Each row comes from the steps of one path. Every step used is in the known rows, and no mark comes twice. Write the path behind each row, first mark first.
Known rows
nula -> romed -> nagem -> gupe: [  6.2 -37.6   9.2  -5.8  11.1  15.0   5.4   5.0  35.7  15.3  11.7  41.9
  -4.4   1.9  13.1   3.8  22.9 -33.1 -30.9   5.9   4.9   5.7   4.3  23.2
  -9.7]
gupe -> fovo: [ 13.9  25.0  -4.1  33.8  20.3 -23.1  22.2 -25.2  21.7  -1.7  12.7  31.9
  20.1  17.9 -27.5   8.3 -10.3 -10.3  -5.3  28.2 -18.4 -14.6  -4.9  14.4
 -24.3]
nula -> romed -> gupe: [  0.2   0.4 -16.8  22.9  30.1   1.4 -25.7   2.6  28.6 -29.5  16.9  29.3
 -15.0  12.5  29.7 -26.2  -3.4 -10.9  12.9 -14.1 -21.6 -17.1 -21.9  -0.6
 -18.0]
tuvon -> gupe -> romed -> nagem: [  1.9 -21.3   4.3  12.9  11.7  -8.9  -1.1  -2.8  49.4   9.8 -13.6  -4.1
  17.2 -19.5  25.6   3.3  24.5  -4.1 -30.9  21.0   0.8 -16.6 -12.2 -13.0
 -14.6]
sitadop -> gupe: [ 15.3  -2.6   8.0  28.8 -10.3   2.6 -10.5 -11.4  14.1   9.3  24.6   7.7
  47.5  11.6  -5.9  -4.5   1.5 -23.8  28.8  36.2 -14.5 -17.5 -26.7  13.0
 -23.3]
nula -> romed -> nagem -> gupe -> fovo: [ 18.7 -16.0  -0.1  15.3  30.6 -10.8  21.7  -2.0  21.0   9.5  10.6  42.3
 -23.5  17.7  -9.1  -1.1  15.2 -47.4 -41.0  15.2   4.1 -11.3   9.0   0.8
  -1.6]
lorisa -> gupe: [ -0.3   4.6  -7.3   3.8  -4.1  13.3  17.4  -9.9  14.7  26.5   6.1  16.0
  40.6  15.3   1.9   7.9 -15.2   8.3  30.1  30.8  -8.8 -18.3 -27.9  17.8
 -29.8]
romed -> nagem: [ 11.9 -19.6  23.6  11.1  -3.6  12.2  29.3 -14.3  56.4  14.9  11.9  41.0
  13.2 -11.1 -13.0   8.9   5.9  -2.1 -23.1  12.4  -2.8   9.8   6.3  25.8
 -42.1]
sitadop -> gupe -> romed -> nagem: [  8.9 -28.2   4.5   4.7   2.6  -0.3  -9.6  -3.0  44.2  24.5   2.4  -3.9
  24.5 -24.7   9.8   8.1  26.6  -4.8  -5.4  28.6  -3.3 -21.6  -5.6 -18.0
 -17.0]
romed -> gupe -> fovo: [  0.9  36.3  -7.1  57.2  41.1 -31.2  11.4 -19.1   6.4 -17.4  10.6  34.7
 -10.8  10.7 -11.7 -17.8  -7.5 -17.8   7.5   1.3 -24.1 -32.9 -17.7  -5.2
 -23.3]
nagem -> romed -> nula: [-46.7  31.1 -26.1 -40.3  13.9  -4.5  29.4 -16.0  29.9  11.6  21.4  39.5
  18.7   5.8  24.7  45.9 -10.8  43.1  18.5   1.3 -22.5   2.0  17.9  33.3
 -20.6]
lorisa -> gupe -> fovo: [ 12.5  26.1 -15.5  23.4  13.6 -11.2  32.3 -14.9  -0.4  22.6   5.1  14.3
  23.1  27.5 -21.3   4.1 -22.2  -4.8  17.8  39.9  -8.6 -38.1 -22.2  -3.1
 -22.0]
nagem -> nula -> romed -> gupe: [-33.1   1.7 -28.1  23.7  25.6  19.0  -8.1  -1.1  14.4 -42.5  24.3  30.4
 -16.6  20.3  19.3 -39.3  -5.1  -3.2   9.7 -27.7  -1.6  -6.9 -34.4  -6.4
 -33.2]
nula -> nagem -> gupe -> sitadop: [  2.0 -14.2   3.6  -2.5  27.0 -12.7  -6.5  -1.8  25.5  -0.8 -25.0   1.3
  49.5   4.7 -29.2  47.6  41.9 -26.2 -10.9  11.8   0.0   5.1 -21.2  25.3
 -30.0]
sitadop -> gupe -> tuvon: [ 13.8  -8.6   8.4   7.2  10.9 -16.7 -13.1 -13.2 -13.1  36.9  31.7  -4.4
  18.5  18.4 -11.9 -12.4  28.2  -9.7   0.3  19.4  -8.9 -13.6 -53.1  -0.2
 -17.9]
sitadop -> gupe -> nagem -> nula -> romed: [  6.5 -40.5 -16.1  -4.1 -10.2  25.4  -5.6 -15.1 -10.5 -21.6  42.3 -16.3
  22.8  23.8 -16.5 -31.2  -1.8  -1.5  25.1  18.3  18.7  -8.4 -26.2 -13.2
 -22.3]
nagem -> nula -> romed: [-19.8  -9.7 -24.2  -0.7   6.1  25.5   4.5  -8.3  28.8 -28.0  25.5  29.1
  14.3  28.2   2.2 -13.2  -8.5   4.3  -3.2  -2.3   3.2  11.1 -21.6  12.6
 -34.8]
lorisa -> gupe -> sitadop: [-21.0  24.3 -22.8 -25.5  -0.3  14.7   8.4  -3.6  15.4  16.5 -11.0  -4.0
  55.6  -8.9 -12.6  15.1  -0.2  19.0  25.8  25.8   5.0 -11.1 -43.4 -10.7
 -27.7]
gupe -> nagem: [ 11.8 -21.6  11.5  -7.6  -4.3  -0.1  16.1 -31.6  19.9   3.2  17.3  12.5
  39.2  -5.2 -25.3  10.7  -1.2  27.9  12.3  20.3  -8.2   7.7   2.2  32.9
 -28.9]
nula -> nagem -> romed -> gupe: [ -4.8  -8.4   2.0  33.3  38.7 -31.9  -6.6   4.9  35.9 -35.6  11.7  30.2
 -16.2  11.9  17.2  18.4  12.5  -1.6   7.8 -18.6 -28.1 -14.7  -8.7  12.8
 -37.5]
gupe -> sitadop: [-20.1  24.3 -10.5 -18.0   5.3   3.4  -1.2 -12.3  36.9  -8.1  -3.7  13.8
  53.5 -19.5 -20.3  21.7  11.6  15.3   1.6  13.2  -4.9   9.1 -25.7   7.1
 -28.6]
sitadop -> gupe -> nagem: [ 27.3 -28.3  13.9   8.5 -14.8   1.1  -0.9 -23.9  -2.5   9.5  31.3 -12.9
  47.4   1.7 -25.3  -6.1   3.1  -0.4  34.0  39.0  -3.0 -14.5 -13.6  10.1
 -20.2]
nula -> romed -> nagem: [ 25.6 -34.7   7.4  -0.6   5.6  19.5   8.7   0.8  64.2  -2.3  18.7  37.2
 -10.3   3.8   3.8  -4.2  -0.7  -8.8 -29.7   4.1   0.8   6.8   7.0   9.2
 -27.5]
gupe -> lorisa: [ 14.6   5.3 -17.0   3.3  10.0  18.5 -10.8 -22.4  20.3 -30.2  22.7  52.9
  42.2 -12.1 -22.4  19.9  21.9  -0.8  -4.9   2.9 -35.6  -8.3  -6.5  31.3
 -24.3]

Write each row's path
[-21.5 -17.7  11.2  11.1  -8.4  29.6  47.6 -19.9  43.4   1.5  18.2  42.2
  11.4  -4.1 -24.4  -4.8   4.4   3.1 -26.6  -3.0  18.1  19.9  -7.6  21.4
 -56.8]
romed -> nagem -> nula
[-38.3   6.7 -31.3 -67.9   1.4   7.4  48.4 -18.8  -7.2  36.5  19.4   2.5
  21.5   4.0  13.5  40.5 -22.9  68.6  48.1  16.5  -0.5 -16.8  10.9  11.8
 -15.3]
lorisa -> gupe -> nagem -> romed -> nula
[-28.6   5.0 -16.9 -35.2   5.2 -15.5  28.4 -22.4  -0.2   3.3  23.2  -6.0
  21.0   7.9  21.5  22.1  -7.6  39.5  20.8  15.5  -2.9 -11.7   6.4  12.3
  -4.0]
tuvon -> gupe -> nagem -> romed -> nula
[ -7.2 -23.9  26.7   7.4   2.2   8.6  26.8 -11.9  30.2  32.7   5.8  45.6
  16.7 -14.5  -3.8  16.0  28.1 -27.3 -24.4  12.9   3.0   9.7   3.4  40.6
 -24.3]
romed -> nagem -> gupe
[  7.4 -15.4 -22.0 -19.4  43.8 -11.1   5.1 -13.7  57.6  17.3 -29.9  -6.9
  30.0  17.9   4.6  68.6   7.8  29.8   3.1   3.2 -25.2 -17.8  28.1  23.2
 -32.2]
gupe -> romed -> nula -> nagem
[-21.9  -2.2 -17.0 -43.3  -2.3  -4.6  20.9 -23.0  -8.4  17.8  38.5  -4.8
  26.6   2.0   7.0  29.6  -5.4  37.4  45.9  23.9  -7.3 -19.2  12.7   6.9
  -8.8]
sitadop -> gupe -> nagem -> romed -> nula
[ -1.8  -3.3 -13.2   2.7   8.7 -12.1 -27.9  -5.4  21.5  12.2   3.1 -11.5
  50.4  -8.8  16.2  12.2  18.1   1.2  25.8  36.5 -21.4 -28.7 -22.2  -9.6
  -6.8]
sitadop -> gupe -> romed
[ -8.3 -30.2  27.1 -14.7  24.2 -13.0  24.4 -13.6   2.0  61.1  12.4  34.0
  -8.5  -6.6 -11.9   5.5  56.1 -13.1 -49.9  -3.3  10.8  14.2 -24.4  28.0
 -19.4]
romed -> nagem -> gupe -> tuvon
[-11.1  24.0 -10.4   6.9   2.5  -5.1 -13.0  -6.0  21.7 -16.2  -7.8 -11.9
  56.0  -6.8  -4.8  -0.3  14.3 -11.3  -3.3  24.3   3.9  -6.8 -48.5  -9.5
 -16.8]
tuvon -> gupe -> sitadop
[  6.7  -7.3 -20.6  25.2  47.1 -14.0 -25.7   1.8  18.6 -68.0  20.3  51.4
 -12.9  -4.7   1.6  24.9  36.8  -5.9  -3.9 -34.7 -45.5 -27.5  -5.9   7.8
 -30.0]
nula -> nagem -> romed -> gupe -> lorisa
[-38.7 -18.4  -9.0 -13.2   7.8  17.7  27.3 -14.8  52.2   3.1  -5.3  23.5
  15.0 -24.9  -2.3  11.2  21.6  29.7 -27.7  -2.7  10.8   9.0   0.2  -1.4
 -40.7]
gupe -> romed -> nagem -> nula
[ 21.2   3.8  -5.8  20.3  51.7 -26.7  38.7 -22.6   4.5  26.7 -15.1  17.5
  14.3  50.3 -31.0  57.5   6.5 -34.2  -5.8  14.0 -12.9 -27.7  26.2  35.8
 -22.6]
romed -> nula -> nagem -> gupe -> fovo
[ -6.8 -26.1   2.1   8.4 -20.2  18.9  16.9 -30.6 -17.2  -3.9  36.2 -11.3
  45.4   9.0 -33.7 -18.5   1.5   4.3  30.2  24.3  15.8  -4.9 -27.0   4.0
 -35.8]
sitadop -> gupe -> nagem -> nula
[ 35.3 -31.3  -1.0  19.0  32.5   4.6 -15.3 -13.4   6.8 -25.3   0.6  43.2
  39.3   9.9 -30.7  46.5  52.8 -43.2 -17.7   0.2 -30.7 -14.3   0.5  50.2
 -23.4]
nula -> nagem -> gupe -> lorisa
[-25.8  12.1 -14.0   4.2  43.0 -29.7 -16.6  11.6  36.7 -45.1  -5.4  11.7
  -1.9 -11.1   2.9  26.9  26.2   9.8   0.5 -23.9 -15.9  -9.7 -25.6 -15.5
 -35.6]
nula -> nagem -> romed -> gupe -> sitadop
[ 26.3 -13.4   0.9   4.0  24.9   2.9  24.6 -20.2  50.2  14.1  -8.5  12.7
  28.6  38.3 -16.9  54.2  -8.6   3.7   5.6   4.0 -17.5  -9.0  25.7  45.4
 -48.2]
romed -> nula -> nagem
[-13.4   3.5 -13.1 -29.5  36.1   0.3  12.7 -10.2  21.7  20.2 -32.4  -1.1
  45.5  13.4 -24.0  69.0  29.4  -9.9  -0.4   0.6   1.3  -3.9   4.2  30.1
 -29.0]
romed -> nula -> nagem -> gupe -> sitadop
[-13.0 -20.4   1.1  17.8 -11.0   8.4  23.9 -29.3 -10.2 -18.3  19.6 -13.0
  39.3  12.6 -18.5 -26.6   1.1   7.0   5.3  17.7  22.8   1.4 -31.7  10.3
 -31.8]
tuvon -> gupe -> nagem -> nula
[  4.7 -34.5  -1.0   4.5  40.4 -27.3 -16.8  -3.0  31.9  12.1 -30.0   3.0
  37.2   7.0   5.0  54.8  43.2 -11.6  -8.4  16.6 -19.2 -11.4   2.6  30.9
 -16.4]
nula -> nagem -> gupe -> romed
[ 11.0 -25.0  -9.2   4.3  26.3  -0.3 -16.3 -10.2  11.1 -28.4  22.5   9.2
 -14.6   0.6  10.0 -27.1  -2.2  12.9  18.1 -12.2 -10.8 -14.7  -7.4  -2.9
 -15.2]
nula -> romed -> gupe -> nagem
[-33.8  28.5 -35.4   4.0  32.1  -4.7 -22.5  -4.7   2.5 -59.1  35.2  67.4
  -5.2 -29.7  18.8   5.9  30.0   9.9   7.9 -28.0 -45.8 -23.4 -15.6   5.7
 -13.4]
nagem -> romed -> gupe -> lorisa
[ -9.5 -34.1 -30.5 -28.1  -6.4  35.8  23.0 -11.1  -9.0  -3.1  24.8  -7.6
  15.8  26.8  -9.1 -20.3 -19.9  30.3  27.1  11.1  24.3  -7.7 -26.7  -7.4
 -29.0]
lorisa -> gupe -> nagem -> nula -> romed
[-67.4  46.7 -29.3 -15.8  27.8 -21.4 -12.0   4.0  20.3 -35.9   9.0  25.9
   6.3 -34.4  20.1   6.6  20.0  28.1  14.1 -18.8 -15.3  -4.9 -35.0 -18.9
 -19.3]
nagem -> romed -> gupe -> sitadop
[-31.7  18.8 -34.4 -40.3  27.7  -1.5   9.3 -20.0  42.0  26.4 -15.2   8.7
  39.2  -6.1  22.8  50.7   1.6  48.0  16.1   8.2 -25.0 -13.7  20.1  18.6
 -15.6]
gupe -> romed -> nula
[-22.0 -10.4  -1.4 -32.7  -0.6 -17.3  17.3 -20.9  16.4  -8.7  32.9  22.9
  21.7 -13.9  -1.6  22.4   3.0  48.1  13.6  15.7 -11.1  12.8   4.4  24.9
 -18.7]
gupe -> nagem -> romed
